Each row was made from one walk, in order. Every step used is in the known rows, and no mark comes twice. Write each row's walk.
Known rows
d, y: [ -5 -18 -28  21  22  11  -7   0 -15 -20  -6 -40  18  34  25  14 -38   9
   8   2 -14  42  14 -13  -6  40  36  23  -6 -18  -2  36  -8 -17   6   3
  16  13   5  10  26]
d, c, n, s: [  1 -54 -35  12  39  -8  19 -11 -13 -20  -1 -24   3  34  30  -1 -27   3
  17   5 -38  14  -3  12  20  59  31  30 -17  16  20  34  -9 -18  -4  10
  18  12  26  -3  20]
p, n, s, r: [ 10 -64 -23   4  -3  -6  19  -6 -31 -40 -10 -33   2  22  18  20 -52  27
  21  21 -37  14   3  12  42  45  52  46   9  -2  -6  25  -3  -4 -13  16
  11  39  -2  18  18]
z, e: [  7 -40 -15   8  27  20  -2  30 -14 -18   0  15  25   9  29  10 -41  13
 -15  10 -20  39  13  -8  -4  37  48  37 -31   5  36  24 -27 -12  11  15
  -2  27  12  17  10]
p, n, c: [  6 -79  -9  14   8  -3  -4  20 -27 -38  12  -6  50  20  32  -8 -59   9
   5   9 -25  21  20  -3  35  58  41  56 -43 -15   4  57 -24   8  -8   5
  23  12   7  13  11]
k, r, d, y: [ -2 -24 -18  11  12  17  -6   2  -3  -8 -12 -56  -6  50  12  21 -44  21
  19  -5 -16  31  21 -16 -28  23  36  44  16 -23 -16  42 -33  11 -39   7
  16  17  13  21  19]
c, n, s, e: [ -5 -68 -20  19  52   4  25   1 -18 -42   1  -2   9  -6  29 -16 -27  15
  24  12 -53  16   2   8  42  38  38  30   8  19   4  41 -10 -38 -10  -4
   0  35  31  16  23]
p, n, s, e, z, l: [  3 -86 -34  -9   7   7  48   1 -36 -45  23  -7  25  -4  18 -24 -41  33
   8   4 -32  14  13   9  27  38  26  43 -20 -36  52   6 -24 -16   6  -1
 -13  39   3  37  11]
r, d: [ -5 -31  10   4   4   9 -29  23  -6 -23 -10  -1  12  48  22  13 -41  16
 -12  12 -23  11  17  -3 -11  14  52  44 -13  -1   4  36 -15   5 -33  13
  -2  29  13  24   0]
p, n, c, d, y, f, r: [ -1 -48  -5  34  11   1  20  20 -38 -23  30   8  -3   8  16  20 -51   7
  31   4 -47  24  18 -10   0  56   8  48 -23 -18  -3  85 -28 -18 -30  -9
  33  -3 -10  17  20]
y, f, r, k: [ -1 -48  41  24   3  12 -11  29 -17 -29  10  46   4  40  17  15 -54  17
  21  16 -40  19  11 -22 -13  51  42  31   0  22  -9  28  -3 -20 -22   9
  17  30   1   1   2]
l, z, e, s, r: [  9 -45 -28  23 -15   1   5  15 -44 -25  -3  -1  -6   8  27  54  -4  38
   9   5 -18   8 -12  18  16  29  32  42 -20  -2  21  20   0 -17  -6   9
  -9  51  -4  16  15]
t, f, r, d, y: [-24 -18  -8  38   8   9 -17  -5 -26 -18   0  -8 -28  28   3   7 -30   3
   8  10 -30  36  22 -18 -24  32  44  47  18 -14 -14  24 -14 -20 -31  -3
  25  17  13  14   2]
p, n: [ 11 -58  -6  -8  -8   8   0   1 -32 -32  11  -7  38  20  23  -2 -56  18
  -9  14 -26  30  16 -10  19  47  49  55 -27 -18  13  45 -11  13  -7  12
   4  21  14  12  10]
f, r: [ -6 -51  -3  18  10  -1   3  27 -25 -26   7  21  11  22  16  40 -41  19
  -9  15 -45  31   3  -5  -3  34  60  42 -16  26   8  40 -22 -23 -12  -2
   7  28  19  12  17]
y, d, c, n, s, e: [ -2 -71 -23  22  46   7  23   3   6 -28   3 -19  -4   2  31 -14 -13   8
  26   4 -51  -2  -4   4  28  49  38  28   9   7   4  67  -4 -47 -16  -1
  -8  34  29  23  10]
t, f, y, e: [-16 -60 -15  55  16   0 -17   0   3 -36  40  39 -26   0   4   6 -32  -2
   7   6 -12  39  28 -24   8  71  63  42  -6  -5  40  40 -17 -55   9 -13
  17   9  13  24  -4]
t, f, r, k: [-15 -47  24  22   3  22 -15  13 -26 -39  -1  32   4  28   0   5 -45   7
   2  21 -39  33  12 -27  -6  51  55  51   9  23 -11  14 -12 -26 -12   7
  21  38  23  -5 -11]
l, z, e, s, r, d, y: [  2 -13 -27  26 -13   3 -11  -2 -41  -6 -10 -30 -33  27  26  44  -2  27
  32  -2 -13   8   0  14 -21  18  15  43   8 -35   0  22  -1  -8 -23  15
  -3  36 -14  20  10]
e, s: [  6 -48 -20  13  11   6  -9  22 -41 -32  21  -7  23  33  33  27 -20  22
 -13   8 -19  21   9   1  12  36  42  21 -32   0  14  26   8 -24  -8   9
  20  39  23  20   9]
y, d, c, n, s: [ 11 -55 -28  11  45   5  15  -3  -6 -15   7 -26  -9  35  27   4 -27   0
  21   2 -37  -6   1   5  17  62  36  39  -6  11  17  62  -9 -31 -15  14
  16  12  24   5  13]
s, e, z: [-11 -60 -27  15   5  11  29  26   0 -50  26 -16  39   2  16  -3 -21  46
 -15  17 -21  13   3  -8  33  21  42  29 -13  -9  31  26 -16 -15   0 -18
 -23  52   2  31  14]
k, r: [  8 -61 -15   4  16  19  10  18   2 -31  -6 -34  21  32   5  30 -53  31
  -3  -2 -21  31  11 -20   6  36  56  51 -10  10   3  48 -41   3 -25  -3
  11  23  26  11  28]
t, f, y, d, c: [ -8 -59 -21  49  -1  14 -12   7  13 -19  17 -16 -15  32   0  13 -19  -6
  -9   4 -16  16  19 -26  -6  61  61  37  -3 -18  28  65 -15 -41  -6   5
   2   8  19  22  -3]
b, r, d, c: [-17 -38  -5   7 -14 -16  -8  14  10 -15 -12 -40  -1  42  23 -10 -14  -6
 -29   7  -6  17  -3  -4 -29  23  51  35 -32  -8   9  50 -18  28 -35   7
 -14  19   8  34  -1]
y, e, s: [  7 -52 -15  25  20  -7 -15  18 -21 -31  44  14   3  14  40  19 -19  22
   3   2 -11  22   7  -4   6  54  43  21 -33  -6  25  35  15 -45  -6  -4
  22  38  12  30  -3]
r, d, c, n, s, e, z: [-14 -65 -39  14  17  -5  37   2   3 -36  21 -27   2  14  22 -22  -3  36
   8  14 -34 -10  -5  13  20  27  23  30   0  -8  30  20  -9  -7 -24  -6
 -16  43   9  26   2]
c, d, y, f, r, k: [ -4 -20  22  17  15  26  -2  24 -25 -20   9  21  -7  37  11  30 -48  12
  31   7 -47  23  12 -23 -33  42  13  33   4  -1 -13  57 -16 -29 -26   8
  18  19  -7   7   6]
z, l: [ -4 -42  -9  -2  26  15  -2  14 -21 -25  -5  10  23  30  25   7 -47   6
  -8  -6 -15  35  17  -3  -2  26  40  36 -37  -4  32  24 -30 -20   4  14
  -7   9  11  22  19]
f, r, k: [ -6 -52  21   7   8  17 -12  29 -23 -28  -2  31  22  41  18  28 -48  18
  12  18 -47  28   3 -11 -21  40  52  39   0  25 -10  25 -15 -14 -13  16
   8  41  15   4  -2]
l, z, e: [ 13 -47  -6  15   1  16  -4  17 -22 -20 -13  15  22   8  20  31 -35  16
  -9  -3 -23  13  -1   3   0  49  37  61 -35  -4  43  40 -30 -10  14   6
  -9  35   7  -7  14]
d, c, n, s, e: [-12 -68 -30  22  42  -4  29  -7  -1 -32  -5 -16   7   4  35 -20 -12  13
  20   8 -53  16  -8  13  28  43  34  20   0  10   7  40  -4 -34  -5  -8
  -8  33  30  17  17]
f, t: [  4 -59 -14  17  22  37 -21  27 -13 -41  20   5  26  25  23  34 -53   9
  12  20 -26  35  20 -10  19  64  56  24 -22   9  17  37 -13 -11  22  12
   3  28  36  26  20]
e, s, r: [  2 -38 -29  18  -1  -2   2  16 -34 -36   9 -16   0  27  29  43 -11  37
   5  16 -15  20   0   8  27  21  46  19 -10   8  -5  20  11 -19 -19  10
   4  45   3  28  18]
f, y, d, c, n, s: [  6 -71 -43  24  45   0  16  -1 -16  -9  23 -12 -24  32  18  20 -24  -4
  33   3 -41  -1  10   8  11  68  39  31   2   8  29  62 -19 -40  -8  18
  15  -3  24  14  17]
d, c, n, s, e, z, l: [-14 -69 -53   4  33  -1  55  -7 -11 -30  23 -12   9   3  26 -30 -10  24
  12  -3 -27  12  -2  15  21  33  12  23 -21 -12  57  10 -27 -26   1  -5
 -22  20   8  27  17]

Which walk is each row?
[-13 -50 -35  34  23  13   3  -9  -9 -14  35   1 -26  19   4  -7 -12 -13
  12   4 -16  15  19 -22  14  59  42  45  -5   5  30  71 -19 -33 -19  10
   0 -17  24   9   8] -> t, f, y, d, c, n
[ -5 -26 -40  40  12 -12  -2   0 -20 -24  25 -21 -26  12  38  32  -7  32
  34   3  -8  31  -2   2  11  38  35  11   3 -15  -4  27  23 -43 -14  -4
  11  34 -13  38  12] -> d, y, e, s, r
[ 15 -49 -28  13  19  14  -3  31 -45 -18  20   9  19   9  40  20 -15  22
 -11  10 -17  33  11   3  -3  40  33  25 -38  -6  34  15  -2 -25   5  18
  17  39  20  27   4] -> z, e, s
[ 14 -56   8  33  19  32 -20  28  -5 -41  33  21   7  26  22  19 -59   5
  23  15 -18  23  26 -20  26  80  45  14 -19   6  19  44  -1 -17  11   2
  11  13  18  22  24] -> y, f, t
[  8 -89  -9  10  16   4  21  -1 -24 -49  -5 -17  25  -5  25 -15 -45  22
  11  16 -56  20   7   7  35  49  49  41   6 -16   2  37  -2 -23  -2  -3
   4  48  25  26   8] -> p, n, s, e
[ -4 -45 -24   6  32  -8   4  -9 -11 -14  -4 -20  -9  46  28  -7 -24   3
  19   6 -38   1   3  16   3  41  30  36 -12  11  15  33 -10  -8 -22  17
  15  12  23   4   8] -> r, d, c, n, s
[  7 -24   8  32  11  12  -6   3   4 -12   4 -31 -24  44  10   6 -50  18
  25  -9  -8  18  29 -28 -17  38  26  32  10 -24  -9  46 -14   3 -49  -6
  23   3  -8  16  22] -> k, r, d, y, f
[  5 -48 -21  17  17  -7  12   4 -14 -41 -20 -29  -3  31  16  36 -41  28
  19  17 -32  14   1  15  37  37  55  30   9  18  -9  18  -6 -24 -10   7
  12  43   2  16  23] -> n, s, r
[  8 -38  -8  43  24  35 -18  12  -8 -31  30  -6  -6  28  23  16 -54   2
  41   8 -12  36  29 -24  13  81  31   3  -7 -14  11  43   3 -18  17   4
  21   8  11  23  31] -> d, y, f, t
[-11 -20 -33  16  38  17  -3  25 -13 -29  -1 -39  27  30  24  31 -39   4
  16  -5 -29  29  15  -2  -1  30   7  37 -30 -18  -8  82 -39 -24  -7   0
  24   8   3  21  24] -> n, c, d, y
[-11 -40 -26  -1  15   5  10  -6   7  -5   3 -26  -7  43  20  -4 -22  16
  10  -4 -22  16   3  -7 -13  23  32  48 -17   8   7  55 -29  24 -50   9
 -10  -1  28   6  14] -> k, r, d, c, n
[-16 -39 -17  52  13  -4 -20  -2 -33 -23  44  13 -49   7  19  10  -5   8
  23   3 -20  30  15 -12 -24  54  37  36   5 -20   6  22  15 -54 -28 -11
  41  32  10  33 -16] -> t, f, r, d, y, e, s
[-29 -34 -20  25  11  -5   4 -13 -13 -14  14  15 -26  24  12 -18 -10  -4
  -1  13 -32  21   7  -9  -5  33  38  53 -12  15   7  38 -17  -4 -42   0
  -2   0  25   2  -2] -> t, f, r, d, c, n
[-19 -46 -15  48 -11 -10 -24   4 -21 -31  34  24 -58  14   9  24   0  21
  18  14  -9  15  23  -1   2  29  52  36  15 -11  10  19   5 -37 -38   4
   8  32   0  46 -17] -> t, f, y, e, s, r, d
[-15 -27 -37  12   2 -13   6  -7 -19  -9  16 -14 -24  38  39   5  11  22
  12  11 -19   9  -7  12   3  11  22  26 -15   6  -3  36  11   7 -47  17
 -15  13  10  19   7] -> e, s, r, d, c, n
[  2 -64 -30   3  31  -2  21 -12  -2 -13  -5 -41 -20  46  16   5 -34  13
  23  -3 -39   4   2  11  -2  44  33  47  -1  11   8  39 -26   4 -41  12
  19  13  31   4  15] -> k, r, d, c, n, s
[ -7 -48 -23   1  30 -20  18  -5 -18 -18  -1 -34 -19  32  23 -19 -16 -14
   6   4 -25   1  -4  15   3  48  35  39 -18  18  15  44 -17  10 -36  17
  11   9  16  19  12] -> b, r, d, c, n, s
[  4 -44 -12  18   6  13 -11  21  22 -14  -2 -30  13  44  26  19 -28   7
 -10   3 -18   8   1 -16  -9  43  57  33 -20 -10  13  71  -7 -23 -10   8
  -8  25  16  23   3] -> y, d, c
[ -3 -41 -20  24 -36  -6  -9   6 -11  -7 -17 -24 -23  34  31  38  10  30
   0   3 -16  -2 -16  22 -27  18  27  41 -23 -25  19  27   2   5 -22  10
 -24  46  -2  23  -8] -> l, z, e, s, r, d, c
[ -8 -15 -41  23  13   0   9   9 -24 -28  26 -23 -27   7  29  50  -1  32
  33   2 -16  28  -4   3   2  24  17  21  -7 -19  -5  56   5 -46 -20  -4
   9  34 -12  42   9] -> c, d, y, e, s, r
[-11 -60 -27   2  16  16  32  21 -10 -42  20   6  28   2  18 -12 -25  35
  -6   1 -18  25  10  -2  16  14  30  31 -26 -20  50   9 -31 -22   4  -7
 -30  33   2  39  16] -> s, e, z, l
[  3 -44  -8   5  22  13   8   1  -3 -20  -9 -20 -17  48  25  10 -29  15
  51  13 -37  -8  -7  -2  13  47  36  33  26  21 -19  41   5 -22 -25  30
   1  31   0   6   1] -> y, d, c, n, s, r, k
[ -4 -42 -10   6  33  16  -4  46 -10 -42   0  -7  42  26  21  32 -41   8
  -5   3 -34  13  11   3  16  27  23  55 -53   5   4  89 -48 -20 -14  -1
  13  21  15  24  15] -> n, c, d
[  1 -32   3  33  12  22 -21  20 -14 -28  28 -17 -28  27  20   0 -43 -15
  31   9  -1  25  28 -23  -3  71  33  15  -5 -14   7  50  -6  13 -17   8
  13   3   2  44  23] -> b, r, d, y, f, t
[ -9 -29 -45  37  25  -8   4  22 -20 -33  31 -22 -19   6  38  47  -6  26
  43   0 -18  21  -1  10  16  35  11  26 -19 -15  -7  63  -3 -49 -23  -8
  19  29 -15  45  11] -> n, c, d, y, e, s, r
[-12 -18 -38  24   0  -9  10   3  13 -27  38 -25 -23  20  18  11 -17  44
  27  11   2  10   6  -8   2  27  31  34   7 -26  22  22  -4 -13 -21  -9
  -6  31 -37  36   4] -> s, r, d, y, e, z
[-10 -18 -30  27  44 -16   0 -20  -6 -13  15 -12 -53  16  33   4 -25  15
  63   2 -24  14   7   8   4  43  27  33  25  -3  -5  35   2 -35 -33   4
  17  11 -14  24  10] -> c, n, s, r, d, y, e
[  4 -49   3   0   4  19  -7  21   4 -20 -10 -26   3  50   6  25 -49  28
  -1   2 -23  16  20 -14 -16  16  55  58  -1   2  -4  44 -37  18 -49   9
   5  27  22  22   9] -> k, r, d
[ -2 -27 -19  31  18  -4 -26   7 -22 -14  36  -8 -21  26  42  14 -13  16
  24  -3  -9  23  13  -1 -24  40  26  21  -9 -33  10  33  17 -40 -19   1
  26  30   4  39  -8] -> r, d, y, e, s
[ -7 -16 -24  22  15  -5  -9  -8 -16 -18 -23 -50 -29  47  20  26 -32  22
  37   9 -29  16  12  12  -7  21  35  27  29 -16 -24  20  -4 -12 -28  15
  15  29  -7  24  16] -> n, s, r, d, y
[ -5 -20  -2  31  18   9  15  22 -26 -20  21  10 -19  18   8  40 -39  10
  14   2 -41  27  11 -13 -16  38  17  34 -10  -2   2  70 -22 -36 -26 -11
  20   5  -5  12  25] -> c, d, y, f, r
[ -2 -61 -23  31   4   6  -9  19  14  -8  13 -19  -4  42  18  34 -24   4
  -2   4 -25  13  12 -10 -19  51  57  25 -11 -13  27  77 -20 -33  -5  13
  -7   6  15  31   5] -> f, y, d, c
[-20 -63 -19  13  30 -15  29   0  -7 -32  -7 -28 -16   2  29 -35  -4  -4
  11   6 -39   6  -9  13  10  33  37  30   0  10   1  50 -14  -4 -37  -1
 -14  29  21  38   9] -> b, r, d, c, n, s, e
[-15 -12 -14  32  15  -9 -18  -2  13 -17   6 -15 -33  23  30  14 -25  19
  39   4 -10  26   7  -6 -14  27  43  30  12 -20  -6  42   1 -23 -28  -4
  -2  22 -20  35   3] -> s, r, d, y, e
[ -4 -67 -40  11  36   5  48   8 -19 -50  30 -12  18  -6  15 -14 -19  37
  13  17 -36   0   0   7  52  37  27  32   0   8  35  21 -15 -24  -8  -8
  -7  44   7  18  22] -> c, n, s, e, z
[  9 -63 -13  26  16  21 -17  33 -13 -18  25  11  -2  30   9  41 -41   7
   7   8 -27   8  25 -16   1  46  63  41   3   0  25  78 -28 -42  -9  18
   0   9  12  33  13] -> f, y, d
[ -4 -49 -39  21  28   8   6   3  -8  -2  32   1 -11  27  22  13 -14  -1
  17   3 -24  12  11  -9   2  46  37  34  -9   7  31  80 -25 -23 -20  20
 -16 -14  18  16  19] -> f, y, d, c, n
[  3 -41 -26  26  16   2  -9   5 -17 -12  34 -28 -31  26  30  23 -17  28
  32 -11  -9  27  13 -11 -31  43  29  29   0 -31   3  38   0 -28 -37  -5
  32  29  11  39   0] -> k, r, d, y, e, s
[ -5 -11 -35  22   5   7  -8   7 -35  -1   1 -28 -29  24  34  24  -7  27
  26   9 -11  30  11   8 -24  11  23  21  10 -28  -4   9   5 -10 -26  23
   3  29  -8  37   6] -> z, e, s, r, d, y
[ -7 -36  -2  45  30   2  12  33 -21 -24  20  12  -8  18  15  34 -42   6
  26   1 -43  22  15  -7  -5  46  11  34 -21   0  -3  78 -31 -37 -30 -17
  31   0 -10  19  24] -> n, c, d, y, f, r
[ -3 -30  25  32  10  14  -8  13 -19 -18   9  22  -7  40  17  11 -51  14
  37  10 -34  29  11 -23 -26  55  31  22  13   3 -16  25   1 -23 -17   7
  21  21  -7   0  10] -> d, y, f, r, k
[-11  -9 -28  25   0  -1 -13   1 -34 -12  -5 -43 -25  42  30  29  -9  28
  26   9 -13  21  10   6 -14   7  31  21  14 -26 -22  20  12  -8 -34  14
   8  29  -9  35  11] -> e, s, r, d, y
[-22 -22 -28   8   6 -10   2  -9   3 -10   0 -12 -14  39  30  -2  -7  19
  14  11 -20  13  -6   7   3  11  34  36 -13  13  -2  45  -5  17 -42  13
 -26   5   5  11  11] -> s, r, d, c, n
[-15 -63 -17  20  32  -3  13  -6   2 -25  -8 -14  -7  13  34 -23 -11  13
  17   9 -55   7  -4  16  10  28  32  27   9   4   1  36  -5 -21 -25  -1
 -11  34  30  24   3] -> r, d, c, n, s, e
[ -2 -55  -3  31  30 -18  17  -3 -17 -11  16  12 -42  37  23   0 -27   6
  29   9 -52  -3   2  13  -1  54  27  33  -5  19  14  37  -4 -18 -42   3
  23   6  10   5  10] -> y, f, r, d, c, n, s
[ -1 -61 -49  31  26 -10  24  -4 -13 -13  11 -19 -43  27  13  36 -14  13
  47  11 -38  -2   1  15  25  47  41  29  23  18  11  58 -16 -36 -21  18
  -5   4   2  24  23] -> f, y, d, c, n, s, r
[-17 -30 -30   1  13  -8  21   9 -13 -22  40 -11 -22   9  17 -22 -23   3
   6 -13  17  21  15  -8 -26  33  22  39 -27 -37  59  23 -35  -4 -22  -2
 -10   7 -30  53   6] -> b, r, d, y, e, z, l
